Every row comes from one small tree of marks. The marks that hang from a mark follow it in brackets, in the order of their numbers. Every link used is in the known rows. Which tree was each row made from?
Known rows
k_339(k_124(k_416 k_460) k_505 k_890 k_931): [ 0.70 -2.00 -0.50 -0.50  2.29  2.10  1.56  0.46  0.20 -1.32  0.11  2.75
  0.73  2.35 -2.59 -2.72 -0.44  2.24 -0.34  5.54  1.90 -0.11  0.05 -1.20
 -0.47  0.98 -0.54  0.61 -1.72  1.79]
k_902(k_339(k_505) k_722): [-0.29  2.95  0.32 -0.02 -0.74 -0.25 -0.97 -2.91  0.30  0.75  0.57 -1.40
  0.52 -0.01  4.86  0.84 -0.24  1.89 -0.46 -0.73  2.04  1.42 -1.19  1.71
  0.28  1.33 -5.36 -0.27 -0.56 -2.94]
k_902(k_339(k_124(k_416 k_460) k_505 k_890 k_931) k_722): [-0.74 -0.54 -1.56 -0.12  1.21  3.32 -0.46 -1.55 -0.96 -1.49  0.11  1.98
  1.77  2.85 -1.16 -2.95 -0.54  5.64 -0.57  5.30  3.21  1.22 -1.21  0.29
  0.89  0.37 -1.98  1.37 -2.31 -0.35]
k_124(k_416(k_505(k_339(k_890))) k_722): [ 1.26  3.30 -3.00  2.38 -1.23 -3.24  1.07  1.38 -0.58  0.97  0.72 -0.39
  0.28 -0.23  0.96  2.88 -1.03  0.12  0.85 -1.36  0.07 -0.57 -0.18 -1.19
 -1.63 -1.88 -3.38  0.78 -0.99  2.19]
k_890(k_339(k_505(k_416(k_124(k_722))) k_902 k_931)): [-1.11  0.61 -1.36 -0.49 -0.03 -1.04 -1.49  1.38  0.07 -1.21  0.67  0.54
  0.15 -0.03  1.43  0.09  1.14  1.22  0.34  1.87  0.35 -0.42 -0.22  2.49
 -0.68  0.95  1.86 -0.06  0.11  1.48]
k_890(k_339(k_124(k_416(k_505) k_722) k_902 k_931)): [ 0.57 -0.05 -2.83  0.04  0.29 -0.43 -0.21  0.42 -1.12 -0.52  1.60  2.13
  1.10  0.27 -1.55  0.71 -2.03  1.75  0.14 -0.43  0.89 -0.68 -1.48 -2.74
  0.74 -0.05  1.70  0.53 -1.66  1.77]
k_416(k_505(k_339(k_124(k_460) k_902 k_931))): [ 0.21 -0.38 -0.22  0.51  1.54  0.71 -0.85 -0.13  0.20 -0.27 -0.35  0.77
 -1.12 -1.33  0.40 -0.80 -0.28  1.06  0.32  3.06  1.14 -0.71 -1.56  0.80
  0.55 -0.22 -2.03 -0.05 -3.54  0.58]
k_505(k_339(k_890 k_902) k_416): [-0.41  0.60  2.89  0.28  0.08  0.97 -0.44  1.18  2.63 -0.17 -0.95 -0.79
 -1.19 -1.28  1.74  1.65  1.02 -4.50 -0.19  1.46  0.51 -0.94 -1.10 -0.03
  0.68 -1.40 -0.37 -0.45  1.03  1.18]
k_902(k_722): [ 0.85  0.88  1.41  1.49 -0.96 -1.77  0.52 -1.88 -0.10  1.37  1.00 -1.68
  0.68 -0.59  4.06  1.22 -1.08 -0.36 -0.95 -4.07  1.49  0.26 -0.72  2.38
 -0.29  0.43 -3.13  0.31  0.95 -1.52]
k_722(k_124(k_460) k_902): [-0.40 -4.21  1.32  0.76  1.18 -1.23  1.04 -0.68 -0.66  1.50 -0.94 -1.66
 -0.93  0.59  0.11 -1.94  0.88 -3.25 -0.41 -6.06 -1.18  0.16  0.25  0.96
  0.02  0.81  2.17  0.28  1.20 -0.85]
k_505(k_339(k_890) k_416(k_124(k_460))): [-0.79  0.97 -0.01  2.19  0.01 -4.05 -0.14  2.98  0.14  0.56 -0.98 -1.22
 -1.04  0.55  2.42 -0.21  1.20 -0.43  0.30 -0.66  0.44 -0.14  1.82  4.76
 -1.97 -1.04 -0.53  0.66  2.09  1.58]
k_931(k_339): [ 1.01  0.06  1.52  0.03 -0.23 -3.27  0.87 -0.14  0.14 -0.16  1.23  0.49
 -1.14 -1.22  1.26  1.36 -2.39 -2.23  0.30 -1.50  0.19  0.29  1.02  0.93
 -0.10 -0.12 -2.03 -0.52  2.35 -1.39]
k_722(k_890): [ 1.61  0.00  2.12  0.21 -0.45 -1.25  1.27  0.78  0.98  1.24 -0.03 -1.08
 -0.58 -1.06  1.87  0.59 -0.54 -2.62 -0.74 -3.20 -0.97 -0.45  0.51  0.09
  0.11  0.60 -0.29 -0.75  1.71 -0.65]
k_416(k_124(k_722) k_505(k_339(k_890))): [-0.09  3.19 -2.08  1.39 -1.91 -5.28 -0.21  1.63  0.23  0.24  0.79 -1.66
 -0.50 -1.91  1.58  3.80 -0.98  1.51  1.23 -1.54 -0.42  0.11  0.84  1.65
 -2.23 -1.49 -3.22  0.65 -0.67  0.80]
k_339(k_124(k_460) k_890): [ 0.97 -2.87  2.32 -0.16  1.05  0.02  1.22 -0.47 -0.07 -0.44  0.51  0.62
  0.05  1.45 -1.58 -1.24 -0.55 -0.28 -1.19  0.82  1.17  0.05 -0.04 -1.87
 -0.60  0.83 -1.05  0.04  1.14 -0.31]
k_890(k_339(k_902 k_931)): [ 0.18 -3.29  1.77 -1.57  0.24 -0.35 -0.55 -0.49  0.88 -0.83  1.57  0.46
 -0.45 -1.36  1.99  0.76 -0.88 -3.88 -0.59 -1.20  0.11 -0.66 -2.44  0.30
  2.12 -0.51  1.38 -0.55  1.41 -0.01]
k_124(k_416 k_722(k_890(k_339(k_505)) k_902)): [ 1.16 -0.57 -1.33 -0.19 -0.56  0.38  0.80  0.38 -1.35  1.32  0.66 -0.98
  0.57  1.15 -1.36 -1.01  0.94 -1.74 -0.03 -3.04 -1.64  0.27  0.82 -3.37
 -0.48  2.04  1.80 -0.94  0.63  0.84]
k_722(k_890(k_339(k_505))): [ 1.24 -0.31  1.31 -1.63  0.10 -0.75  0.58 -0.09  0.74  1.14  0.94 -0.93
 -0.55 -0.14  2.17 -0.27  0.06 -2.00 -0.68 -1.64 -1.32  0.14 -0.15 -0.61
 -0.28  2.65 -0.39 -2.32  1.93 -0.67]
k_722(k_124(k_339(k_931) k_460) k_902): [-1.52 -3.28 -0.77 -0.56  1.31  0.29  0.45 -1.24 -1.08  0.35 -1.04  0.20
 -0.42  1.27 -0.46 -0.67  1.87 -2.38  0.49 -1.79 -1.41 -0.28  0.54  2.05
  0.95 -1.36  3.55  0.94 -0.12  0.22]
k_339(k_505 k_890 k_902(k_722)): [ 0.05 -1.15  2.43 -0.60 -0.62  3.52 -0.39 -2.85  1.73 -1.06  1.10 -1.27
  0.15 -1.16 -0.06  1.64 -1.18 -0.58 -1.80  1.99  1.93  0.74 -2.80 -0.78
  0.45  0.94 -2.25  0.06 -1.54 -0.50]
k_722(k_890(k_339(k_124))): [ 1.04 -1.30  2.56 -1.97  0.53 -0.37  0.71  0.20  0.88  1.04  0.61 -0.26
  0.33  0.52  0.00 -0.73 -0.43 -1.30 -0.76 -2.75 -0.92 -0.02  0.86 -1.61
  0.65  2.22  1.85 -1.96  2.82 -1.24]
k_931(k_339(k_902(k_722(k_124 k_890)))): [-0.43 -2.28  1.57 -0.26 -0.27  2.32 -0.42 -1.18  0.66 -0.63 -0.38 -0.90
 -0.25 -1.21 -2.69  0.69 -2.36 -0.66 -1.00 -3.44 -0.96  0.76 -1.00  2.02
  1.63  0.06  2.60  0.32  0.46 -1.30]
k_722(k_124(k_416 k_460) k_890 k_902(k_339(k_505 k_931))): [-1.25 -2.77 -1.93 -0.36  1.80  2.64  0.16  0.72 -0.34  0.20 -2.42  0.31
 -0.35  1.54 -1.84 -4.04  1.39  0.03  0.40 -0.70 -1.69  0.63  0.33  0.83
  1.66  0.37  3.49  0.66 -1.41 -0.11]
k_931(k_722(k_124(k_416) k_890 k_902)): [ 0.29 -2.72  0.09  0.73  0.59  0.80  1.63  1.09  0.23  0.86 -1.11 -0.48
  0.19 -0.22 -4.12 -1.53 -1.44 -1.30 -0.03 -5.95 -2.38  0.10  0.79 -1.82
  0.47  0.26  4.42  0.03  1.63  0.49]
k_931(k_722(k_124(k_416(k_505) k_460) k_890 k_902(k_339))): [-0.69 -1.06 -3.45  2.22  0.57 -0.54 -0.06  0.98 -2.60  1.12 -1.45 -0.36
 -0.75  0.43 -4.02 -2.51 -2.15  1.75  0.05 -5.92 -1.94  0.68 -0.03 -0.77
  0.15 -0.43  3.74  0.77  0.29 -0.31]

Write each row's tree
[ 0.25  3.11  0.45 -0.06  0.51 -1.59  0.37  0.97  0.69  0.07 -0.05  1.14
 -1.12 -0.25  2.03  0.19 -0.86 -0.64  0.51  2.56  0.57  0.10  1.79  2.04
 -1.11  1.70 -1.14 -1.10  1.73 -0.36] => k_931(k_339(k_505(k_416)))
[-1.09  3.95 -2.19 -0.02 -1.42 -5.18 -0.20  1.60  0.20  0.74  1.34 -0.62
 -1.09 -1.55  1.33  5.46 -2.04  0.74  0.91 -1.98  0.05  0.53  1.74  2.33
 -0.92 -2.01  0.38  0.83  0.93  0.66] => k_416(k_124(k_339(k_890)) k_505)
[-0.82 -0.43  1.60 -1.32  0.15  3.30 -0.26  0.97  2.00 -1.35 -1.79  0.82
  0.95  0.26 -1.78 -1.40  2.47 -0.38  0.91  5.02 -0.31 -1.04  1.03 -2.10
  0.82 -0.66  2.03 -0.31 -0.89  0.97] => k_505(k_339(k_124(k_722(k_902)) k_890 k_931) k_416)
[ 0.99 -0.59 -1.17  0.77  0.52  3.16 -0.70  0.07 -0.97 -0.82 -0.83  0.51
 -0.22 -0.43 -2.60 -1.39  0.61  2.56 -0.16  3.89 -0.58 -1.05 -1.48 -1.11
 -0.15 -0.14 -1.25 -0.05 -4.36  1.28] => k_416(k_505(k_339(k_124(k_460 k_722(k_890)) k_902 k_931)))
[-0.24  0.61  1.83 -1.84 -0.42  1.53 -0.54 -0.47  1.55  0.77 -0.92 -1.59
 -0.95 -1.42  1.17 -0.88  1.07 -1.88  0.10 -0.47 -1.28  1.08  0.46 -2.30
  1.49  1.58 -0.07 -1.46 -0.07 -2.50] => k_722(k_890 k_902(k_339(k_505)))
[ 0.06 -0.43  1.24 -1.46 -0.27  2.55 -0.75 -1.22  0.66 -0.57 -0.52 -0.76
 -0.46 -1.45 -1.71 -1.79 -0.25  0.11 -0.03  1.02 -1.19  1.24 -0.42 -3.16
  0.76  1.59 -0.52 -1.52  0.32 -2.48] => k_931(k_722(k_890 k_902(k_339(k_505))))
[ 0.48 -4.11  1.57 -0.05  0.10  2.11  0.76 -1.41 -1.32 -0.82  0.26 -0.06
  0.59  1.55 -4.53 -2.13  0.90 -0.26 -1.05  0.58  0.37  0.25 -0.26 -4.58
 -0.81  0.98  0.44  0.28 -0.17 -0.32] => k_339(k_124(k_460 k_722(k_902)) k_890)
[-0.55  2.44 -1.31 -1.07 -0.35  3.82 -0.12  0.55 -0.24  0.18 -1.61  0.62
  0.37  0.89 -0.71 -0.16  3.40 -0.59  0.67  4.31 -1.76 -0.88  1.64 -0.77
 -0.01 -0.14  3.02 -0.50 -1.28  1.06] => k_124(k_339(k_505(k_416) k_931) k_722(k_890 k_902))
[ 0.30 -4.22  2.07 -2.40  1.23  2.19 -0.66 -1.46  0.92 -2.39  1.71  2.32
  0.64 -0.55 -2.85 -1.63 -2.06  0.84 -0.60  2.33  0.78 -0.21 -2.54 -2.44
  1.57  0.82  1.72 -1.05  1.11 -0.27] => k_890(k_339(k_124 k_902 k_931(k_722)))
[ 0.99  2.42 -0.69  0.41 -1.47 -0.36  0.78 -0.76 -1.44  1.21  0.61 -0.59
  0.65  1.07  0.61  2.91  1.46 -1.04 -0.12 -1.38 -1.24 -0.43  0.83 -1.36
 -1.12 -0.80 -1.14 -0.15  0.48  0.12] => k_124(k_339 k_722(k_890))
[-0.73 -0.21 -1.35  1.80 -0.38 -0.95 -0.68  3.29 -1.41  0.19 -2.35 -1.20
 -0.18 -0.05 -0.15 -2.78  3.22  0.80  1.19 -0.04 -1.82 -0.71  2.58  4.07
 -1.05 -1.09  2.37  0.67 -0.57  1.57] => k_505(k_339(k_931) k_416(k_124(k_460 k_722(k_890 k_902))))
[ 1.14 -2.40  0.19  1.90 -0.60 -1.09  0.63 -1.45 -2.77  0.84  0.55 -1.25
 -0.16  0.72  0.05 -1.37  1.28 -1.76 -0.62 -3.54 -0.15  0.03 -0.25 -1.32
 -1.43  0.55 -1.24  0.54  0.19 -0.41] => k_124(k_460 k_722(k_902))
[-1.06  2.91 -0.38 -1.04  0.84  2.42 -0.77 -0.05  1.39 -0.19 -0.51  1.63
 -0.55  0.00  2.47  1.77  1.72 -1.51  0.38  5.53  0.96 -0.94 -0.24  1.40
  0.55 -0.55  0.78 -0.15 -1.22  1.38] => k_124(k_339(k_505(k_416) k_902 k_931))
[-0.15  4.03 -5.18  3.00 -1.24 -6.36 -0.25  0.29 -4.22  1.64  1.64 -0.76
 -0.45  0.89  1.77  3.27 -0.16  3.43  0.79 -3.22  0.35  0.34  1.67  3.17
 -3.57 -1.05 -2.45  1.57 -0.60  0.98] => k_416(k_124(k_339 k_460 k_722) k_505)
[-0.33  0.08  0.99 -0.98 -0.05  0.95 -0.90 -2.06  0.53 -0.62  0.44 -0.28
 -0.50 -1.32 -0.18 -1.13 -0.53  0.33  0.41  0.95  0.31  1.39 -0.87 -2.47
  0.35  1.49 -2.21 -1.10  0.44 -2.65] => k_931(k_722(k_902(k_339(k_505))))
[-0.89  3.02 -0.24  1.72 -1.11 -3.96 -0.56  2.39  0.16  1.45 -1.14 -2.28
 -0.04 -0.93  2.72  0.53  2.65 -0.66  1.80 -3.00 -0.58 -0.23  2.94  2.49
 -1.68 -0.39 -0.08  0.26  0.76  0.50] => k_505(k_339 k_416(k_124(k_722(k_902))))
[-0.46 -0.98  2.44 -1.46  0.17  1.03 -0.72 -1.70  0.60 -0.67  0.15  0.39
  0.48 -0.63 -2.11 -1.89 -0.96  0.90  0.31 -0.12  0.64  1.22  0.07 -3.74
  1.19  1.12 -0.32 -0.88  0.96 -3.05] => k_931(k_722(k_902(k_339(k_124))))
[-0.09 -1.20  2.62 -1.70  0.00  2.67 -0.69 -0.76  0.85 -0.53 -0.73 -0.05
  0.19 -0.95 -3.86 -2.48 -0.83  1.10 -0.08 -0.09 -0.79  1.00  0.59 -4.27
  1.59  1.15  1.33 -1.29  0.91 -3.01] => k_931(k_722(k_890 k_902(k_339(k_124))))
[ 0.09  2.75  0.72  0.73 -0.22  0.83 -1.02 -1.75  1.18  1.32  0.11 -1.55
  0.00 -2.10  1.91  1.81 -1.08  2.08 -0.04 -0.79  2.01  0.35 -1.33  0.46
  0.44  0.69 -3.59 -0.36 -3.16 -1.03] => k_416(k_505(k_339(k_124 k_902(k_722))))
[ 0.76 -0.61 -3.55  2.64 -0.04  0.21 -0.15  0.88 -1.89 -1.09  0.49  0.84
 -0.44 -0.06 -1.72  1.03 -0.67  0.29  0.16  2.11  0.71 -1.04 -2.80 -0.38
 -0.50 -2.99 -2.04  1.97 -3.20  3.79] => k_124(k_416(k_505(k_339(k_890 k_902 k_931))) k_460 k_722)
[-0.10  1.75  2.06  0.40 -0.11 -1.41  0.46  1.62  2.26  0.64 -0.97 -0.73
 -0.71 -0.36  3.16  1.51  0.96 -3.25  0.17  0.69  0.10 -0.90  0.39  1.24
 -0.39 -0.97 -1.14 -0.57  2.26  0.89] => k_505(k_339(k_890) k_416)
[ 0.20  1.38 -4.74  2.63 -0.47  1.90 -0.69 -0.30 -3.32  0.75  0.20  0.25
  0.17  0.41 -0.73  1.29 -1.25  2.15 -0.73 -0.71  0.82 -0.35 -1.34  2.86
  0.48 -2.60  1.38  2.14 -3.08  2.18] => k_124(k_339(k_902(k_722(k_890)) k_931) k_416(k_505) k_460)
[ 0.32 -2.16  2.77 -2.28  0.80  1.14  0.87 -0.09  2.65 -1.82  0.35  1.93
  0.56 -0.43 -0.86 -0.27 -1.08 -0.12 -0.28  3.54  0.71 -0.58 -0.31 -1.46
  1.44 -0.39  0.56 -0.06  0.26 -0.32] => k_339(k_124 k_890 k_931)
[-0.36 -4.25  0.18 -1.45  1.10 -1.49  0.38 -0.73  0.38 -1.32  0.98  1.36
  0.50  0.24 -0.38 -0.92 -1.91 -0.34 -0.19 -2.51 -1.33 -0.48 -1.85  1.40
  0.67  0.16  2.34 -0.69  3.10 -0.29] => k_890(k_339(k_931(k_722(k_124))))
[ 1.56  0.17 -0.57  0.16  0.25  1.35  1.74  1.14 -0.29 -0.03 -0.26  2.05
  2.01  1.39 -2.04 -1.19 -0.18  2.20  0.21  0.86 -0.13 -0.94  1.13 -2.09
  0.01  0.03  0.79  0.54 -1.08  1.08] => k_339(k_124(k_416 k_722(k_890)) k_931)
[ 0.04  0.01  1.18  0.30  0.97 -1.37 -0.15 -1.34 -1.07  0.73  0.12  0.47
  0.02  1.67  1.50 -1.71  0.23  1.03 -0.39 -0.75  1.70  0.78  0.37 -0.40
  0.02  0.89 -2.87 -0.02  0.87 -2.39] => k_902(k_339(k_124(k_460)))
[-1.65  3.61 -0.58  0.24 -1.01 -3.81 -0.11  2.48  0.73  0.70 -0.04 -0.19
 -0.28  0.25  1.88  3.51  0.41 -0.67  0.72 -0.47  0.37 -0.15  2.85  3.13
 -0.99 -1.93  2.28  0.85  3.05  1.33] => k_505(k_416(k_124(k_339(k_890))))
[-0.19  1.03 -1.22 -1.75 -0.54  2.12  0.34 -1.71  0.27 -1.83  1.34  1.69
  0.86  1.19 -0.64  2.54  1.32  0.41  0.17  6.41  0.12 -0.31 -0.70 -1.45
 -0.72 -1.27 -1.90  0.21 -1.47  1.18] => k_124(k_339(k_505 k_890 k_931) k_722)
[-0.93  3.25 -0.05 -0.44 -0.45  2.70 -1.44 -0.09  0.81 -0.11 -1.76  0.02
  0.73  0.02  3.69 -1.46  0.91  2.52 -0.51  3.22  0.74  0.09 -0.38  3.41
  1.35  0.60  0.17 -0.38 -0.61 -1.49] => k_902(k_339(k_505(k_416) k_931) k_722(k_890))
[-1.01  0.91 -1.83 -0.76 -1.48 -2.30 -0.08  0.47 -0.43 -1.64  1.43  0.93
  0.97  0.34 -0.47  3.48  0.26  1.23  0.92  2.14 -0.08 -0.13  0.91  1.60
 -0.72 -2.97  0.36  1.71  0.18  1.21] => k_416(k_124(k_339(k_890 k_931) k_722))
